Each row was made from one walk, in order. Every step used is in the known rows, and no mark comes twice. Write each row's walk.
Known rows:
l > c > z > m: -4.281; -2.589; 1.860; 0.135; 1.778; -1.838; -3.941; -0.800; 5.344; 1.834; 1.791; 0.155; 3.032; 3.293; 1.998; -0.350; -0.516
s > c > l > m: -1.030; -2.105; 1.311; 2.162; 2.470; -2.557; -5.468; 0.806; 5.114; 2.711; 3.687; -0.732; 2.850; 3.147; 2.867; 3.939; 0.298
s > c > z > m > l: -4.683; -5.484; 1.907; 2.552; 2.094; -2.061; -2.654; 0.944; 4.957; -2.377; 3.768; -2.006; 0.784; 0.462; 2.189; 1.106; 0.512
c > z: -1.624; -3.342; 1.789; -1.350; 0.141; -0.305; -0.304; -2.897; 0.952; 1.228; 2.026; -1.071; 0.698; 1.380; 0.916; 1.796; -0.439
z > m > l > c > a: -3.764; -5.369; 0.110; 0.695; 0.772; -1.854; -4.510; -0.981; 3.083; -1.301; 1.326; 0.630; 1.763; 2.048; 0.829; 1.598; -2.972
s > c: 1.691; -3.430; -3.622; 2.844; 1.033; -1.499; -3.244; 0.559; 2.092; -0.017; 1.855; -3.402; -0.437; 3.267; 0.829; 0.836; 0.044
l > c: 1.401; -1.144; -1.522; 2.465; -0.851; -1.925; -3.119; -1.346; -0.157; -0.360; -0.968; 2.002; 2.186; 2.396; -1.888; 0.224; -2.899
c > l: -1.422; -1.333; 3.057; 0.476; 1.301; -1.901; -0.145; -1.797; 0.023; 0.702; 3.925; -1.557; 0.547; 1.178; 2.013; 2.475; 1.204
m > a > c > l: -0.678; -0.601; 4.716; 1.977; 2.440; 0.301; 0.224; -2.376; 0.197; 0.457; 6.437; 0.734; 0.839; 0.147; -0.195; 1.688; 2.133
z > m > a > c: -0.824; 1.175; 2.938; 2.001; 2.625; 2.864; -0.561; 0.053; 2.612; 0.202; 4.018; 3.278; 1.093; -0.884; -2.037; -1.989; 1.823
s > c > z: -0.406; -5.763; -0.717; 0.656; 0.850; -1.332; -2.600; -2.433; 2.462; 1.180; 3.288; -3.455; 0.366; 3.698; 1.449; 2.375; -0.421
s > c > a > m: -3.921; -3.370; 0.355; -1.222; 1.116; 0.608; -4.435; 0.885; 3.330; 1.345; 3.891; -0.445; -1.611; 0.318; 2.688; -0.065; -1.746
z > m: -3.855; 0.368; 1.327; -0.146; 2.109; -0.646; -2.205; 1.872; 4.762; 1.090; 0.825; -0.039; 1.429; 1.095; 2.253; -1.660; 1.245
l > c > a > m > z: -5.210; -3.036; 0.531; -0.612; -0.774; -0.177; -5.882; 0.147; 0.638; -2.062; 2.600; 0.499; -1.848; 0.396; 1.551; -0.422; -2.886
s > c > z > m: -4.153; -3.676; 0.820; 0.307; 2.707; -1.593; -4.046; 0.147; 6.494; 1.952; 3.136; -2.488; 1.636; 3.710; 3.296; -0.040; 0.953
a > c: 2.143; 0.788; 1.604; 1.571; 1.837; 1.867; -0.333; 0.413; -0.559; -0.653; 1.681; 3.380; -0.369; 0.196; -1.119; -0.254; 2.357

Which walk is each row?
-2.966; -1.133; 0.231; 0.684; -0.203; -0.800; -5.380; 1.460; 1.952; -1.307; 0.871; 0.399; 0.255; 1.008; 1.395; 1.071; -1.073 => l > m > z
-2.521; -5.418; 2.117; 1.065; -0.248; -1.681; -2.961; -2.929; 1.528; -0.454; 2.904; 0.766; 1.636; 1.379; -0.056; 1.946; -2.886 => a > m > l > c > z
-5.136; -3.774; -0.182; -0.490; -0.150; -0.091; -5.880; 0.795; 1.455; -1.960; 3.573; -1.334; -2.742; 0.665; 2.512; -0.236; -1.889 => s > c > a > m > z
1.099; 1.074; 2.302; 2.086; 1.635; 3.157; 0.523; -0.786; 0.263; -0.373; 3.517; 3.259; 0.401; -1.397; -3.091; -1.193; 1.262 => m > a > c
-4.452; -1.091; 1.025; -0.455; -0.800; 0.337; -3.938; 1.151; 0.061; -2.158; 2.485; 0.126; -2.539; -0.930; 1.535; -1.203; -1.307 => a > m > z
-1.482; -5.614; 1.366; 1.504; -0.359; -2.072; -2.429; -3.400; 1.041; -0.858; 2.107; 0.250; 2.042; 2.047; -0.494; 2.499; -2.568 => m > l > c > z
-2.119; 0.664; 1.699; 1.033; 0.321; 1.512; -1.346; -0.424; 4.050; 1.958; 2.682; 1.351; 3.039; -1.792; -2.041; -0.085; -1.988 => l > m > a
-1.985; -0.445; 5.145; 1.922; 3.155; 0.112; -0.537; -1.757; 1.838; 0.819; 6.687; 0.722; 1.336; 0.509; 0.601; 1.150; 2.506 => z > m > a > c > l
-4.976; -1.999; 2.633; -1.104; 2.239; -0.845; -2.377; -0.103; 5.457; 1.998; 2.272; -0.847; 1.919; 2.077; 2.901; -0.412; 0.974 => c > z > m
-5.102; -4.096; 2.880; 0.439; 0.606; -0.023; -1.859; 1.253; 2.033; -2.738; 3.575; 0.581; -1.375; -3.017; 1.465; 0.836; -1.446 => c > a > m > l
-0.828; -0.041; 3.884; 1.515; 2.835; -0.900; -3.947; 0.727; 3.779; 2.440; 3.549; 2.550; 2.894; 1.649; 1.961; 3.477; 1.410 => a > c > l > m
0.044; -0.732; 4.178; 1.538; 2.644; -0.583; -0.362; -1.492; -0.355; 0.222; 5.111; 0.733; 0.289; 1.258; 1.173; 2.346; 2.876 => a > c > l
-2.844; 0.021; 3.172; 1.263; 0.960; 0.594; -1.430; -1.312; 4.057; 2.301; 4.584; 0.565; 3.284; -1.152; -1.094; 1.148; -1.338 => c > l > m > a
-4.506; -1.466; 2.328; 0.858; 0.852; 0.584; -1.570; -2.308; 4.961; 1.679; 3.925; -0.012; 3.246; 0.041; -1.453; -1.572; -1.844 => l > c > z > m > a
0.675; 1.296; 2.780; 2.287; 2.117; 2.922; -1.261; 0.052; 2.264; 0.689; 3.555; 4.291; 1.736; -1.015; -2.558; -0.288; 1.005 => l > m > a > c
0.118; -3.221; -0.568; 4.110; -0.723; -2.591; -3.012; -0.803; 0.077; -2.915; 0.149; 1.822; 1.968; 0.941; -2.017; 1.062; -3.078 => m > l > c
